(in the rows, 128 means zero)
Known rows, with every step that occurs
lale, torofog: [127 101 159 114 142 105 142 169 108 128  95 127 129 103 197 125 140 117
 133 161 177 121 146 143 126 208 103 119 171 196 178 116 130 110  91 117
 168  96 146 126 122 121  77 106 111  72 131 160 146 190  63 216  94 141
 159 135 136  78 160 130]
banud, voduf, lale: [130 117 147 129 150  95 178 125 122 123 109 100 148 103 139 134 104 136
 124 144 157 139 136 159 127 176 133 132 142 162 175 109 153 141 127 101
 154 103 160 110 123 153 111 132 101  79 111 171 131 167  80 189 116 142
 162 119 128 116 164  90]
pode, lale, zivuri, banud: [109  59 144 112 163  71 124 126 101  80 136 119 130  96 163 120 116 103
 110 151 143 152 105 125  92 196 148 129 185 197 163 172 137 132 103 106
 169 118 124 154 118 123 135 109 149  83 135 146 134 146  66 181 124 137
 116 102 139  93 127 102]
banud, voduf: [130 111 161 145 158 101 157 151 109 122 102 104 154 109 167 136 124 126
 129 151 177 120 139 150 121 181 124 128 130 182 163 105 131 139 112  98
 161 113 151 117 114 151 112 125  94  77 125 187 143 181  97 204 104 141
 160 109 133 104 170 119]
banud, voduf, lale, torofog: [140 121 139 109 116  91 171 134 109 133 107 115 128 111 155 107 103 147
 129 137 156 139 142 154 146 172 112 122 152 154 190  91 150 113 114 126
 143  84 144  97 120 132  84 143  98  64 125 149 111 164  58 194 100 149
 151 126 106 109 163 103]
torofog, lale, pode, banud: [ 77  38 157 122 183 131 130 124 160  77 140 120 109 122 165 150 148 110
 113 146 172 139 157 116 121 179 146 123 178 182 137 139 161 138 102  81
 178 143 128 131 138 148 115 104 156  94 116 147 162 166  86 187 144 143
 150 119 158 108 186 104]
banud, voduf, pode, lale, torofog: [ 94  80 137 110  82  70 139 115 117 123 109 114 122  97 182 116 125 139
 133 158 169 129 151 139 119 175 118  86 138 123 193 106 177 122  92 122
 133  97 151 114 146 140  91  99 116  78 128 137 100 191  50 201 112 139
 159 136 133 118 186  94]
torofog, lale, pode, zivuri, voduf, banud: [ 88  79 161 105 174  63 145 130 109  84 108 121 129 115 141 126 129 118
 136 138 125 140 152 151 136 171 176 125 161 157 124 159 141 122 134 105
 195 137 103 119 167 141  93 126 169  96 137 142 126 140 131 197 135 162
 149 151 128 151 198  86]
voduf, pode, banud: [ 91  71 169 121 162 121 142 139 128 106 122 102 126  91 177 161 140 106
 120 166 156 128 157 120  96 202 129  93 180 175 165 132 157 128  71  84
 173 154 163 153 120 163 103  68 122  83  85 152 171 178  93 220 127 121
 176 100 171 111 169 100]
lale, pode, zivuri: [ 93  87 153 147 177 102 145 149 124 113  97 121 159 104 188 128 143 105
 149 145 149 120 166 148 138 192 157 113 151 178 149 154 123 140 109  85
 204 108 122 156 156 138  96  74 134  80 164 130 137 168  80 189 169 135
 144 123 134 111 159 112]
pode, lale, torofog: [102  77 141  88 105  94 142 135 136 109 111 133 115  92 183 116 130 119
 119 168 181 121 134 142 105 207 122 115 183 173 168 132 151 113 108 126
 147  80 143 133 134 120  96 118 124  68 135 148 138 181  51 212  93 133
 137 133 144  90 152 119]
voduf, zivuri: [102 111 171 132 156  99 155 163 109 138 108 124 146  84 171 127 127 117
 137 144 157 126 155 151 131 196 119 111 167 206 162 158 109 150 100  91
 202  98 143 156 109 140 107  70 127 109 116 192 157 175  86 192 143 130
 176 134 135  91 139 112]
zivuri, banud, voduf, pode, lale, torofog: [104  63 139 101  98  58 122  98  95 100 127 109 104 112 176 120 120 132
 128 146 157 144 136 115 105 164 121 117 144 141 197 116 179 100  91 128
 124 123 132 115 130 141  99 113 118  64 123 145  85 168  49 202  88 145
 158 117 124 114 173  92]
torofog, lale, banud, voduf, pode, zivuri: [ 77  60 172 123 129  72 143 128 136 103 111 128 141 107 161 119 102 132
 143 109 159 142 144 116 101 156 143  97 141 156 149 147 160 166  99 110
 171 140 131 122 142 167  86 109 137  99 121 154 128 163  92 171 145 117
 162 112 125 142 194  91]
banud, voduf, pode: [107 110 168 156 148  84 153 137 108 134 103  99 150 100 169 142 131 135
 147 157 164 118 157 142 122 179 126 101 127 151 174  96 152 138  83  82
 164 135 160 119 130 154  98  83 104  95 103 172 119 187  82 201 130 133
 175 123 145 111 194  88]
banud, voduf, zivuri: [118 121 167 135 143  79 152 165  92 144 108 116 151 100 161 116 116 132
 135 132 166 141 153 149 140 165 113 109 122 176 167 132 116 156 109  93
 178  94 143 132  97 146 114 100 106 101 121 196 140 180  92 188 138 148
 180 119 116 100 141 117]
zivuri, voduf, pode: [ 89 112 165 136 155  54 147 136 104 122 107  92 138  78 169 154 145 113
 147 183 160 117 154 155 131 197 144 115 159 162 157 114 146 123  99 114
 175 147 155 130 153 135  91  77 144  99 115 168 126 184  98 219 114 152
 172 135 169 127 212  67]
torofog, lale, zivuri, voduf: [ 92 101 166 135 173  64 140 147 117 104 138 115 133  96 148 127 130 112
 122 148 167 148 125 149 142 188 154 130 165 187 128 133 122 154 115 113
 194 124 126 113 140 118 101 126 175 109 146 149 137 162  96 176 129 166
 129 146 144 112 185  73]
torofog, lale, pode, banud, voduf, zivuri: [ 77  65 152 127 154  97 131 124 127  98 146 114 112 129 149 120 125 124
 124 107 168 165 171 122 146 129 129 101 132 154 150 140 148 163 108  85
 177 127 118 128 113 150 127 106 145 101 130 160 138 169  96 164 176 169
 186 119 119 116 178 108]
pode, lale, banud: [ 97  46 163  87 127  84 142 133 131  83 110 122 142  89 179 138 104 110
 114 138 174 135 120 128  71 200 130 112 195 193 139 146 155 140 110 124
 138 124 145 143 126 146 128 121 123  87 114 164 175 166  92 211  87 115
 132  98 169 117 151 116]
pode, lale, banud, voduf: [107  55 159  94 112  70 136 129 115  84 107 115 148 110 173 127  91 128
 126 122 179 144 124 133  75 174 128 115 148 170 147 125 157 147 122 130
 120 120 141 115 123 155 133 151 104  70 123 170 154 167  96 209  88 136
 144  87 146 128 168 113]
lale, zivuri: [119 108 161 143 175  95 147 165  99 124 112 118 154  93 180 127 130 109
 130 155 152 137 134 148 125 209 129 110 168 202 153 135 112 157  85  93
 200 108 147 145 118 126  97  85 130  98 136 155 155 168  72 187 143 139
 129 123 140  74 141 111]

Rows
[ 69  70 168 120 160  68 129 123 122  95 158 111 110  95 152 137 132 107
 120 150 152 172 142 124 123 181 146  97 176 161 143 144 156 151  84 106
 183 156 135 127 140 135  92  90 185 105 116 121 142 160 101 181 153 164
 151 128 154 131 199  64] | torofog, lale, zivuri, voduf, pode, banud
[130 110 182  97 175  71 160 157  75 106  88 101 140  97 146 141 124 119
 127 174 144 135 139 160 101 199 145 130 165 184 135 120 133 100 119 117
 166 148 136 112 119 138 105 130 123  87  89 192 156 163 144 246  71 152
 164 124 154 126 180 102] | zivuri, voduf, banud
[139  99 165 152 183  68 126 149  67  99 127 108 142 127 162 117 114 117
 128 131 155 160 120 117 119 170 122 138 129 189 167 123 122 143  95  99
 173 130 126 121 100 140 115 132 118  78 137 165 120 153  88 182 117 161
 142  94 111  93 146 116] | lale, zivuri, banud, voduf
[126 115 181  92 172  62 156 162  76 100  85 115 141  94 148 124 114 113
 125 155 126 138 134 168  99 199 152 119 164 174 136 159 120 109 135 127
 181 133 118 129 131 152  91 133 122  75 118 160 153 153 154 234  98 147
 166 115 129 143 165 119] | pode, zivuri, voduf, banud
[ 94  76 182 110 128  74 142 153 113 113 120 127 134 116 152 110  95 135
 123  91 176 156 141 127 116 140 113 117 143 184 145 142 135 178 104 108
 166 115 130 115 104 152 112 126 129 116 107 200 146 155  94 169 133 139
 173 120 127 119 173 105] | torofog, lale, banud, voduf, zivuri
[114  74 172  91 146 102 161 135 118 107 109 118 149  91 155 136  90 121
 129 133 147 139 127 132  97 193 129 129 194 199 158 129 155 142 103 116
 159 125 155 130 125 141 113 124 126  83  94 164 166 153  87 197 100 120
 146 107 153 128 155  98] | voduf, lale, banud
[ 69  44 163  88 110  66 139 120 124  98 116 114 142  76 185 145 112 123
 135 148 159 128 136 117  75 192 141  88 195 168 156 145 174 147  81 112
 147 136 154 143 146 143 111  86 134 101  98 145 146 170  77 203 120 106
 148 118 180 132 176  82] | voduf, pode, lale, banud
[ 72  68 142 139 171 110 147 136 158 102 115 128 139 107 174 130 141 115
 134 138 154 124 160 135 144 184 163 129 164 178 142 165 136 156 114  78
 215 106 121 145 164 142  96  91 162  97 154 139 134 162  76 161 175 136
 139 142 126 112 181  91] | torofog, lale, pode, zivuri
[125 115 142  93 129  69 165 130  99 129 118 112 119  93 155 126 123 122
 131 161 153 145 142 168 150 192 126 137 177 165 169 109 145 100 128 148
 153  94 143 106 141 111  75 137 133  72 131 146 120 164  81 205  79 167
 157 141 131 129 185  87] | zivuri, voduf, lale, torofog
[135  97 147 123 169  88 162 116 103  95 122  99 137 118 133 138  97 132
 116 143 146 146 123 134 115 166 139 167 148 180 184 121 153 115 128 104
 143 131 140 108 111 150 123 147 109  67 102 182 118 144  88 184  95 149
 157  94 113 126 154  93] | zivuri, banud, voduf, lale
[122  85 164 128 184  96 135 156 110  91  97 121 142 104 166 131 123  98
 122 143 146 135 121 122  95 204 143 152 168 209 161 178 115 126 111 107
 186 130 121 153 126 154 103 106 129  67 136 170 152 150  93 199 112 130
 155  94 120 106 137 124] | pode, zivuri, banud
[115  95 180 108 134  62 143 171  74 120 107 119 153 112 176 113  94 130
 138  96 167 155 144 136 120 153  99  98 135 188 154 133 121 169  95 112
 164 116 134 130  94 152 115 110  99  99 113 192 154 168 106 196 123 145
 185 105 128 120 151 122] | lale, banud, voduf, zivuri
[ 90  54 147 147 173  82 125 118 128  74 127 117 130 143 156 119 125 119
 127 116 152 149 145 116 138 143 164 157 129 166 153 157 145 139 124  95
 178 134  96 121 155 150 113 125 151  77 156 145 101 143  85 154 152 156
 145 115 104 126 179 110] | torofog, lale, pode, zivuri, banud, voduf
[ 82  87 145 128 113  69 151 102 134 118 113  99 144  84 168 139 122 138
 130 159 161 124 146 148  99 175 141  95 139 131 173 116 168 138 101  97
 149 120 158 132 144 154 120  91 119  89 116 152 113 190  70 199 127 127
 159 124 152 124 187  79] | banud, voduf, pode, lale
[123 117 140  85 127  66 166 130 108 120 107 133 125  90 154 106 110 109
 127 143 136 154 146 168 147 192 146 131 170 156 173 143 132 109 140 152
 173  84 130 123 145 121  63 129 137  67 155 120 117 156  84 194 110 165
 156 141 105 138 170 100] | pode, zivuri, voduf, lale, torofog
[134 117 142 142 151  85 175 138  98 128 121 110 157  96 141 111  95 139
 127 128 134 158 131 155 142 176 139 116 140 160 171 114 139 156 113  94
 175 103 156 114 113 140 108 123 115  86 131 138 119 154  66 162 149 152
 137 117 109 106 148  93] | banud, voduf, lale, zivuri
[113 120 146 113 156  68 178 126 119 119 112 118 146  80 136 130 108 108
 131 144 133 142 133 164 128 191 161 144 167 170 159 160 124 130 153 129
 182 110 131 134 150 140  92 119 140  80 145 138 134 152 107 197 124 151
 161 121 121 151 165  90] | pode, zivuri, voduf, lale
[ 72  66 146 144 177 108 142 134 151 102 121 121 135 109 166 138 155 117
 134 156 176 117 161 134 149 175 155 137 170 188 142 128 155 148 106  73
 192 122 129 121 156 128 108 100 157 102 126 165 139 171  71 177 148 135
 133 150 155 101 193  86] | torofog, lale, pode
[ 90  55 178 103 158 103 147 156 143  88 118 131 133 109 166 142 111 123
 118 130 185 131 124 119  95 183 136 134 194 213 128 136 151 152  97 104
 167 136 139 121 129 144 105 128 140 103 101 185 177 163  89 193  99 120
 143 117 162 109 183 106] | torofog, lale, banud
[138  88 147 101 152 116 165 115 125  98 129 103 130 110 137 144  98 120
 105 137 148 157 137 140 106 170 130 122 149 158 166 110 156 131 123 108
 138 128 154 117  97 162 119 140  97  64 104 164 158 164 100 205 111 146
 169  78 122 132 157 108] | pode, banud, voduf, lale
[128  76 142 122 147  59 123 120  95  86 136 107 136 118 153 105 105 122
 112 137 150 169 106 125  99 171 139 134 145 165 168 148 139 144 120 108
 148 119 114 134 119 136 139 135 131  73 152 145 113 144  73 176 116 157
 126  92 122 108 142 106] | pode, lale, zivuri, banud, voduf
[ 88 111 167 142 161  46 141 142  76 132 123 104 148  77 169 127 134 108
 149 164 143 142 150 150 140 195 140  91 156 164 154 120 131 145  84 108
 195 136 143 138 150 116  83  66 159 105 133 133 119 172  92 196 143 156
 152 145 154 120 190  65] | lale, zivuri, voduf, pode
[113  94 167  80 148  58 161 137 102 100 117 107 147  97 148 141  96 116
 132 136 156 153 129 152 114 182 141 141 185 184 146 115 148 122 128 150
 148 139 141 114 136 131 106 142 129  83 103 159 150 151 114 210  77 153
 157 113 155 159 182  83] | zivuri, voduf, lale, banud
[103  81 142 121 143  84 143 136 118 110 124 121 146  78 175 120 116 113
 114 157 152 139 119 142 103 210 142 104 183 184 154 158 134 154 105  99
 179  95 143 149 130 127 123 100 142  92 152 134 151 169  65 188 145 132
 113 125 151  91 134 100] | pode, lale, zivuri
[ 96  57 157 125 181 119 132 143 122  86 124 109 136 124 192 153 140 101
 130 157 161 139 167 125 120 189 132 110 163 180 146 131 148 126  94  83
 174 142 134 144 124 141 117  91 121  73 125 143 174 177  86 207 135 149
 156 102 162 103 169 118] | lale, pode, banud
[133  83 168 125 163 116 144 146 120  98 117 101 138 122 166 146 119 114
 111 149 178 148 139 135  98 181 121 111 132 169 154 110 141 133 110 102
 144 139 140 128  94 164 121 132  94  62 115 177 173 179 108 223  97 150
 171  67 137 113 158 137] | pode, banud, voduf
[105  79 160 128 153  85 127 142  88 114 133 106 139 125 176 124 124 115
 138 113 158 165 184 134 147 144 113  87 120 153 161 125 133 152 100  89
 177 119 121 135 102 148 125  87 112  86 132 157 146 179  99 191 172 174
 192  98 122 116 156 123] | lale, pode, banud, voduf, zivuri
